Each row was made from one small tree. The marks that hang from a mark follow it in brackets, in alphabetical order. Every link used is in the known rows. Write each row's tree.
Known rows:
vuzup{zoput{bebu{musakit{sidobo} puvi}}}: [  4  -9  36  40   4 -11 -16 -23  18  29   2  15 -12  -2 -24   2 -29  -7
 -25  -1 -13  14   2  10   6   9   4  35  22   6  15 -36  25  -2  -9 -32
  -3  -5 -17  -1  -9  -3]
sidobo{bife{pidenun} zoput{bebu{puvi}}}: [  2  -6  15  33   9   1  12   0 -16   2  13  -6   2  -8 -18  -3 -15 -16
 -37 -18   3  16  38 -15  12  -1   3  16  18   9  -7   6  -9  -5 -17   1
  23   5 -11   1   1   0]
sidobo{bife{bebu pidenun} puvi zoput}: [  7 -16 -16  26   9   3  17  11 -38   0  14 -10   4  -8   1   0  -6 -15
 -17 -12  14  22  25 -13   7  -3  -7  11   9   9 -26  23 -24   6 -23  26
  16  14  -8  16   5  17]
puvi{bebu sidobo}: [ 10  -1  -5  13  13  13   6 -14 -10   0   3  11  -4 -11  15 -11   1  17
 -10  16  10  -4  -8  18 -10  20   9  15  12 -21 -10  -7  -7   7 -12   1
  -5  -7   6   9   8   7]
zoput{bebu{kilip musakit puvi{sidobo{bife}}} vuzup}: [ -3   0  25  40  16 -10 -12 -33   3  21   2   5   4  -7 -18   9 -36  -9
 -56 -15  18  25   7  13  12  11   4  27  21  15  19 -24  22  -6  -7  -4
  20  -9  -2  -5  -1 -12]
bebu{puvi}: [  1   1   4   3   3  -6  -1  -7  12  11   2   6  -4  -3  -8   1 -10   3
 -10  -4  -2   3  -8   4   5   6   7  -1   8   8  10  -5   7   0   1  -8
   8  -6   3  -6  -1  -8]
zutap{kilip{bebu}}: [ -2   2   6 -13   5   3   0  -2 -22  13  -3 -10  -9   1   1   2 -14  -2
  -7   7  -4  13   9   4   3  -2  12  11  16   1 -11   8 -18  15   2  -5
   3 -10   6  -4   4   5]
kilip{sidobo{bife{bebu{zoput}}}}: [  1 -14   5  16  34  -2 -18 -11 -19   1  11 -17 -14  -5  -4   5 -15  -4
 -11   8 -13  22  14  -4  10  -1  -2  16  -3   5  -6  -3  13  -4  -3  -2
  28   4   7   2   5  19]
puvi{sidobo}: [ 3 -2 -6  3  8  5 -3 -1  0  2  3  3  2 -3 12 -8 -1  6 -8 11  8 -1 -7 10
 -3 10  9 10 10 -9 -4 -5 -6 -3 -4  8 -4 -7 -2 10  7  1]
zoput{bebu{kilip} sidobo vuzup}: [-25   4  35  50  10  -4  13 -20 -15   4   1   3   7   0 -20   7 -24 -14
 -33 -15  18  -5  29  -8   1  -5   5  16   5   7  13 -15 -14   3  -7  -2
 -11  -4 -12   1  -8  -9]
puvi{sidobo{bife musakit vareg}}: [ 12 -16 -22  26 -13  11   2  -6 -22  10  31 -10  11 -12   6 -17  -1   1
 -28 -12   9  29   6  -1   7  12  -4  29  20 -11  -3   2  12  -6 -10  22
   2  12  -4  29  16  18]
zoput{bebu sidobo{kilip}}: [ -9  -7  27  42  -2   8  21 -11 -22   8   9   4  11  -6 -14 -16 -10 -15
  -7 -26   2  -7  25 -12   4  -1   5  12   6  -1   2 -12 -17   8  -9  -3
  -4   2  -6  22  -5  -6]
zutap{kilip{bebu{bife{pidenun}} sidobo{puvi vareg}}}: [ -7 -12  -7  15  24   1   2   0 -50  25  16 -11 -11  -6   3  -2 -28  -2
 -23   9   0  25  13   4  16  13  16  34  38  11 -17  42 -22  26   7  13
  14  -2  -9   2   2  25]
zutap{kilip}: [ -2   0  -1  -7 -10  -1  -5  -4 -18  12   5  -1  -6   0  -6   2  -3   3
  -5  -3  -5  -4   4   4  10   4  14   4   7  -2  -4   7  -9   7   3   1
   3   0   7  -3   5  -9]
bife{bebu sidobo{vareg}}: [  1  -8 -10  15  14   8   7   2 -12   2   4 -20  -2   8  -7  -9  -9   1
  -1  -4  18  11  12  -1  -3  -4  11   6  -7  -7  10  -1 -17   1  -8   9
  18 -11   2   3   3  23]
vareg{bebu sidobo{musakit}}: [ -4  -2   0  29  -6   4 -11 -14 -17  -7   1 -18 -14 -12  18 -33  -1   4
 -12  11  18   0  20   4  11   1  -1  36   7 -10 -15  -7  -5   4   0  -4
 -13   0  -6  11   9   5]
kilip{bebu{bife{sidobo} puvi} zutap}: [ -8  -8  14   2  43   7   0  -7  28  19  -6 -14 -20  -5  -6   0 -27  -1
 -23  21   3  26  13   6  -6  -1  10  11  18  14  12   7   9  18  -3 -14
  30 -27 -18 -24  -9  20]
bife{bebu{musakit} sidobo{puvi vareg zoput{vuzup}}}: [ 12 -11 -13  42  22   6  10 -18 -18  20  19 -23   6  -2  -8  -3 -22  -2
 -22 -12  47  26  31  -9   7 -12  -2  23   5   2  14  -8  -5   4 -21  19
   1  -7  -5  18   1  23]
bebu{bife{pidenun} kilip musakit puvi zoput{sidobo}}: [ -9  -1  24  50   9 -27 -19 -40   9  17   6  34 -19   3 -37  32 -69 -19
 -31  -6  17  23  15   8  10   7  14  23   3  27  36  -2  48  16  13 -35
  38 -17 -24 -33  -1  -9]
bebu{bife{pidenun sidobo{kilip}} musakit zoput}: [  3  -5   8  27  14  -5 -17 -26  -5   1   3   8 -11   6 -15  16 -38 -17
  -4  -4  17   5  13   2  10  -2  12  13  -8   9  20   5  29  10   4  -9
  38 -15 -18 -18  -1   4]
kilip{sidobo{puvi zoput} zutap}: [  8 -18   7  17  27  13   9   1   4  19  21 -15 -10 -25   6 -21   1  14
 -30  13  -5  13  29  -1   5   5 -13  15  34   7 -13  17  -1  14  -6   9
 -14   5 -10  20  -5  16]
bebu{puvi zoput}: [  6   3   4   9   7 -10 -11 -21  12  13   5   8 -13  -2 -15  14 -24   6
 -11   2  -6  10  -9   5   8   3   5   6   3  11  16  -8  26  -1   2 -23
  14  -7   7  -7   1  -6]
pidenun{bife{bebu{zoput{sidobo}}}}: [-10  -9   1  36  15  -6   7 -16  -5   0  -1   2 -11   2 -18  21 -19  -7
  -2  -2   5  13  29  -5   2  -5  -2  17 -13   0  20  -5   9   9 -12 -19
  14  -9 -12  -6  12  12]
sidobo{kilip musakit vareg zoput}: [ 17 -12 -12  34 -23  16  19 -12 -24   8  34 -18  15 -16  -7 -20  -7  -8
 -16 -33  10  17  25 -12  19 -13 -10  23  25  -9  -2   7  19   8  -4  22
 -11  20  -3  33  12  12]
zutap{kilip{bebu{puvi}}}: [ -1   3  10 -10   7  -3  -2  -9 -10  22  -1  -3 -13  -3  -8   4 -23   2
 -17   3  -7  19   2   9   8   4  19  11  24   8  -1   4 -11  14   3 -12
  12 -15  10  -9   4  -3]
vuzup{zoput{bebu{puvi}}}: [ -5  -1  24  22   0   6  -1  -8  12  20  -5   1 -12   4  -7  -1 -16  -4
 -27  -4 -20   9  -1  -2   4   4  11  20  16   7   2 -13   7  -7  -8 -11
  -2  -9  -9  -3 -10  -1]
vareg{bebu}: [  3   3  -3  10   0   0  -6 -11 -11  -1  -9  -8  -8   0   7 -16  -7  -2
   3  10  12   3   0   2   4  -3  -2  13  -3  -2  -7  -1 -10   0   2  -7
  -5  -3  -1  -3   1   2]
kilip{sidobo zutap}: [ -5 -11  19   4  32   6   0   1  13  13   8 -13 -12 -14   5 -16   1  14
 -19  19 -12   3  16   8  -2   6  -6   5  22   2  -1   9  -2   5   9  -6
  -5  -6  -6  -1  -4  13]
bife{sidobo{zoput}}: [  7  -4   1   8   8   9   1   1   3 -10   9 -14  -3  -3  -5  -9   0   2
 -10   2  13   1  32 -13  -1  -9  11   5   1  -5  -1  -2  -2  -2 -16  14
   3  -5 -10   5   2   8]
musakit{bebu{bife puvi} sidobo{zoput}}: [  7 -13  16  31  16 -10 -13 -19  -5   6  10  -8  -8 -15 -20   6 -25  -7
 -10   4  -7  -3  16   1  20  -5   0  29  20  10   4 -20  20   7 -14 -11
  22  25 -28  -1  -2  -4]
bebu{musakit}: [  8   0   5   3  -1  -5 -10 -12  11   9   0   7  -2   3  -5   3 -12  -3
  -2  -3   8  13   5   6   1   1  -7   5  -3   4  11 -10  19   1   5 -13
   5  -7  -2  -6   0  -1]
bebu{musakit puvi zoput{sidobo{bife}}}: [  9 -10  16  37   1 -15 -18 -36   5  24  21  19 -10  -8 -33  14 -40  -8
 -26 -14   5  34  14  -9   8   9   4  17   0  18  29 -22  44   0  -6 -34
  26  -5  -1  -2   3  -4]
bife{sidobo}: [ -1  -2   3   3   8   4  -2   1   4  -7   0  -6  -4   3  -2  -5   1   5
  -3   4  10  -5  10  -4  -5   0  13  -3  -6  -3   6  -3  -7  -1  -8   7
   8 -12  -5  -2  -2   4]
zoput{bebu sidobo{bife{pidenun} kilip musakit} vuzup}: [-17 -14  28  71   2   9  33 -17 -49   4  28  -1  23 -11 -12 -10  -6 -29
 -38 -37  27  -4  48 -22  11  -5  -5  23  14  -2  -4  -2 -30  -4 -19  21
  -8   8 -20  26   3   3]
sidobo{bife kilip zoput{bebu}}: [  9 -11  10  26  -5  15  12  -4 -26   2  14 -18  12 -16 -14 -12  -2 -21
 -17 -34  -9  15  31 -22  16 -12  -5  17  14   2 -16  -1   3   2 -18  13
  12  23   1  24   2   0]
vuzup{zoput{bebu}}: [ -7  -1  20  18  -1  12   0  -2   0  10  -7  -5  -8   7   0  -2  -7  -8
 -17  -1 -18   6   7  -7  -1  -2   3  22   7  -1  -9  -9   0  -6  -9  -4
 -11  -4 -11   3  -8   9]
vuzup{zoput{sidobo}}: [ -9  -8  16  25  -6   8   0  -4   1  14   8   9  -7   2  -6  -1  -9  -7
 -14  -2  -6   5   7 -16  -9   1  18  16   9  -1   1 -11   1   0 -10  -3
 -20  -6 -18   6  -3   9]
sidobo{puvi vareg}: [  9  -7 -20  15  -9   2  10   0 -17  19  13   1   6  -7  -3  -5  -4   7
  -5 -14   3  16 -12  -3   6   9  -4  11  13   6   2  15  -2   9  -5   9
  -5  12   4  24  -3   9]

Which tree is each row?
[ 24 -15  21  41  20   1  -5 -45   0  25  12  17 -17 -26 -23   1 -25  10
 -10   6  -3   6   1  26   1  13 -17  23  18  -9  13 -18  34  27  -3 -47
   1   6   5   7  -1   8]	puvi{bebu{musakit{sidobo{kilip{zutap}}} zoput}}
[ -3  -1   1  12   9  -9 -11  -8   2   3  -3  10  -3  10  -3  14 -24 -17
  -4   3  17  10  10   7   4   1  -2  11  -4   8   8  10  18   4   8  -8
  24  -9 -21 -24   0   5]	bebu{bife{pidenun} musakit}
[  3 -11   7  51  16  -9   6 -22 -24  17  11  20  -8   4 -12  11 -39 -10
 -11   0  27  17  23   3  -1   7  -5  19  -8  12  11  -2  -4  13  -8 -20
  11 -15 -11   7   1  12]	bife{bebu{musakit zoput{sidobo{puvi}}} pidenun}
[  9 -15  14  49  17 -18 -11 -32 -27  11  20  12   5 -12 -30  24 -25 -20
 -19 -14  18   3   7  -1  17  -2  -6  19  12   7  11 -17  12   1  -8 -13
  10  17  -7   6   4   0]	bebu{musakit{sidobo{bife{pidenun} kilip}} zoput{vuzup}}
[ 19 -11 -23  40  -3   3   0 -22  -7   9   6 -14 -11 -12 -11 -13 -16   4
 -16  -6  32  37  32  -6  15  -1  -7  37   9   1  18  10  13  14 -17  -3
   4  -4 -18  11   9  18]	pidenun{bife{sidobo{puvi vareg{bebu{musakit}} zoput}}}
[  9 -10  24  31  12 -19 -25 -33  22  20   2  15 -22 -14 -34  17 -42   3
 -21  13  -3  19   7  26   5   7 -19  20  13  14  26 -15  48  21  11 -47
   8   0  -8 -12  -5   0]	bebu{kilip{zutap} musakit{sidobo} zoput}
[  2  -6  30  28   2   0   5 -24  10  16   3  -9 -16 -16  -9  -3 -25   9
 -40   0  -9   9  12  23  10   5 -22  13  26  19  17   0  17  11  11 -17
  11   4 -17  -6  -6  -4]	sidobo{musakit{bebu{kilip{zutap} puvi}}}
[  3 -16   6  35   9  20  20  -9 -10  27  10 -16   2 -20  -3 -12 -17 -15
 -23 -18  -9  13  26  -7  16  -6 -17  24  27  12 -15  19  11  25 -14  10
   5  15 -14  21 -10   6]	sidobo{kilip{zutap} puvi zoput{bebu{bife}}}
[ -2  -6  21  38  10   2 -12 -24   6  19   4 -12  -8 -17 -15 -11 -35 -16
 -26 -24   4  14  34  -2  26  -4  10  39  23  10   4 -17  38  14  -4 -13
  28   3 -10   2   0 -10]	vareg{sidobo{kilip zoput{bebu{bife musakit puvi}}}}
[  1  -6  23  49  17   0 -11 -52  10  25   5  23 -29 -14 -27  19 -54  -1
 -28  10   6  28  21  17  -5  10  -6  29   4   8  26  -4  57  33   6 -47
  21 -11 -13 -24  -5   8]	puvi{bebu{bife kilip{zutap} musakit zoput{sidobo}}}
[-12   6  22  26  20  -2  11 -19   1  14   0  -5   6   0 -10   5 -13  -3
 -29 -10  10  -4  11   0   8  -3   2  10   9   7  12 -16 -10  -9  -8  -5
  -1  -9   0  -2  -6 -10]	zoput{bebu{puvi} vuzup}
[ -6  -2   4  16  20  -9  11   2  -7   4  -2   1  -5   7  -4   4 -18  -6
 -10   0  14   1   4  11   2   2   9  -2   4   6   3   6 -24   1   0  -4
  22 -16  -3 -15   2   5]	bife{bebu{puvi} pidenun}
[ -3 -12  11  31   8   4  -3 -21  28   9  15 -13 -16 -16 -15  -2 -34  -2
 -46  -2  10  26  39   5  11  -6   2  22  22  12  17  10  44  17  -2   7
  24 -10 -29 -17  -1   5]	bebu{bife{sidobo{musakit zoput}} kilip{zutap} puvi}
[ 10 -13   4  38  18  28  36 -18 -17  27  30 -39   9 -23   0 -16 -14  -9
 -40 -13  24  32  39  -8   9 -22 -24  31  45  -5  -3  10  -1  17  -4  15
 -27   7  -8  28   7  33]	sidobo{kilip{bebu zutap} musakit vareg zoput{vuzup}}
[  4 -18  15  61  -7   1  19 -15 -40  14  34  -1   4 -14 -20 -11 -19  -7
 -39 -24  12  17  31 -11  12  10  -3  26  23   8  14   2 -13  -3 -11  -2
  18  17 -25  17   6  12]	zoput{sidobo{bife{pidenun} musakit{bebu{puvi}} vareg}}
[  2  -8   6  30  18  -5   2 -10 -10  -2  18  -8   9 -13 -13   5  -1  -6
 -14   2  20 -10  23  -8   8 -13  -2  18  16  -7  -3 -21  -5  -1 -19   8
 -22  16 -12  12   3   2]	musakit{sidobo{zoput{vuzup}}}
[  1  -6   1  27   7   5  -3 -15   0  12  -6 -18 -20  -9 -14 -21 -25   8
 -24  10  17  20   9  10   1   1   3  17  12   4  15  13  -7  16   9 -12
   7 -12  -6  -7  -5  15]	bife{sidobo{vareg{bebu{kilip{zutap}}}}}
[ -4 -12 -13  23  -3   6   1 -11  -8   1  14  -3   0  -5   9  -6  -5  -2
  -9  -3  11   9  12  -3   7   5   1  18   0   4   0  12  15   9 -15  26
  11  -2 -22   9  -1   8]	bebu{bife{sidobo{musakit puvi}}}
[-11 -13  34  25  25   4  -5  -5   0  11   2 -16 -13 -18 -14 -11 -13  -1
 -42  -1 -23  21  29   5   7   9 -12  16  25  14  -4  10   6   8   5  -7
  18   5  -6  -3 -10   8]	zoput{bebu{kilip{sidobo{bife} zutap}}}
[  5 -21  -3  25   1   2  -1  -6 -23   6  30  -6   3 -22  10 -16   9   6
 -25  -9  -7  21  14  -5  14  14 -13  21  20   6 -16  12   9   1 -11  26
   0  18  -7  29   2  11]	kilip{sidobo{bife musakit puvi}}
[ 14 -22 -17  40  -2  10  21  -6 -42  29  15  -8  -3 -24  -4 -26 -10  -8
 -22 -16  10  27  -3  -3  15  10 -13  18  32  11 -12  38 -28  20  -3   4
   5  17  -2  26  -2  18]	sidobo{bife{pidenun} kilip{zutap} puvi vareg{bebu}}
[ -2  -7 -14  13   3   2   8   2   4  -5   1 -10  -5  -1 -16   5   5   9
  -7 -10   8  12  16  -5   3   2   9  10   2  -7  26  11   3   3 -10   4
  14  -5 -12  -3   8  15]	pidenun{bife{sidobo{vareg}}}
[  4 -11   5  31   7  12  28  -3 -33  -3  12  -5   3  -9  11 -16  -7  -6
 -14  -7  23  11  18   0   1   3   0  13  22   4 -14  22 -31  20 -13  25
  -3 -11 -15  25  -1  18]	bife{pidenun sidobo{kilip{bebu} musakit puvi}}
[-12  -8  16  21  30   1  10   5   1  -4 -12  -8 -17   3 -10   0 -21  -2
 -22  13  18   3  26  17  -9   0   5  -5   3   7   7  19 -30  15   4   2
  24 -25 -16 -23  -6  16]	bife{bebu{kilip{zutap}} pidenun sidobo}
[  4 -16  12  21   4  18  15  -9   4   8  15 -14  -1 -15   2 -24   3   4
 -17  -8   6   0  22   4   1  -2  -6   3  15  -6   6   6   1  11  -3  12
  -2  -8 -11  14   0  11]	bife{sidobo{kilip{zutap} musakit}}
[ 10  -3  20  31   9   3  -9 -32  -1   1  11 -11 -18  -4  -8   2 -23  12
 -23   6   0   1  18   6  11   2  -2  20   0   9  22 -17  17  -5  -9 -14
  21  -4 -14   1   0   2]	bife{sidobo{musakit{bebu{puvi zoput}}}}
[  6 -17  21  16  26   4  11  -5  -3  18   3  -7  -5 -21 -10 -11 -10  -5
  -4   8  -6   9   3  11  -1  -2 -12  13  35   0  -7  -3 -11  26  -2 -17
  -9   5  -6  14  -4  16]	musakit{sidobo{kilip{bebu zutap}}}
[ 12  -9 -12  40  17  -7 -31 -43 -17  28  14  -7 -20  -7  -1  -5 -47   0
 -11  13   9  40  -1   6  23   7  -8  49   8  15   9   7  45  14  10 -21
  15   3  -6   4  -2  20]	kilip{sidobo{puvi vareg{bebu{bife musakit zoput}}}}
[  6  -3  33  24  20  -5 -11 -18  -2   2   7 -17 -17 -19 -13  -3 -29   8
 -34   4 -13   4  24   7  19   0   2  19  31  18   4  -7  14   5   6  -4
  15  11 -11  -4  -4  -6]	musakit{bebu{kilip{sidobo{zoput}} puvi}}
[-14  -6  31  39  -2  12   8  -6  -6  14   3   3  -5   4  -8  -7 -12 -12
 -21  -5  -9   4  21 -17  -6   1  12  27   8  -2  -3 -16  -8  -3 -16  -8
 -18  -7 -20  10  -8   8]	vuzup{zoput{bebu sidobo}}
[-12 -10  12  19  36  15  13  -1   1  -1   3 -17 -13  -1   9  -8 -17  -9
 -26  23  18  19  40   6  -8  -4  -6  19  14   2  -3  25  -9  16  -3   4
  15 -26 -37 -17  -2  35]	kilip{bebu{bife{pidenun sidobo{musakit}}} zutap}
[ -9  -6  29  52  -4   1  20 -20  -4  11  21   6   6  -6 -11 -18 -18  -6
 -31 -17   9   6  36  -6   4   5  -1  23  11   1  13 -18   2   0 -11  -9
  -5  -9 -15  13   0  -4]	zoput{bebu{puvi} sidobo{musakit}}
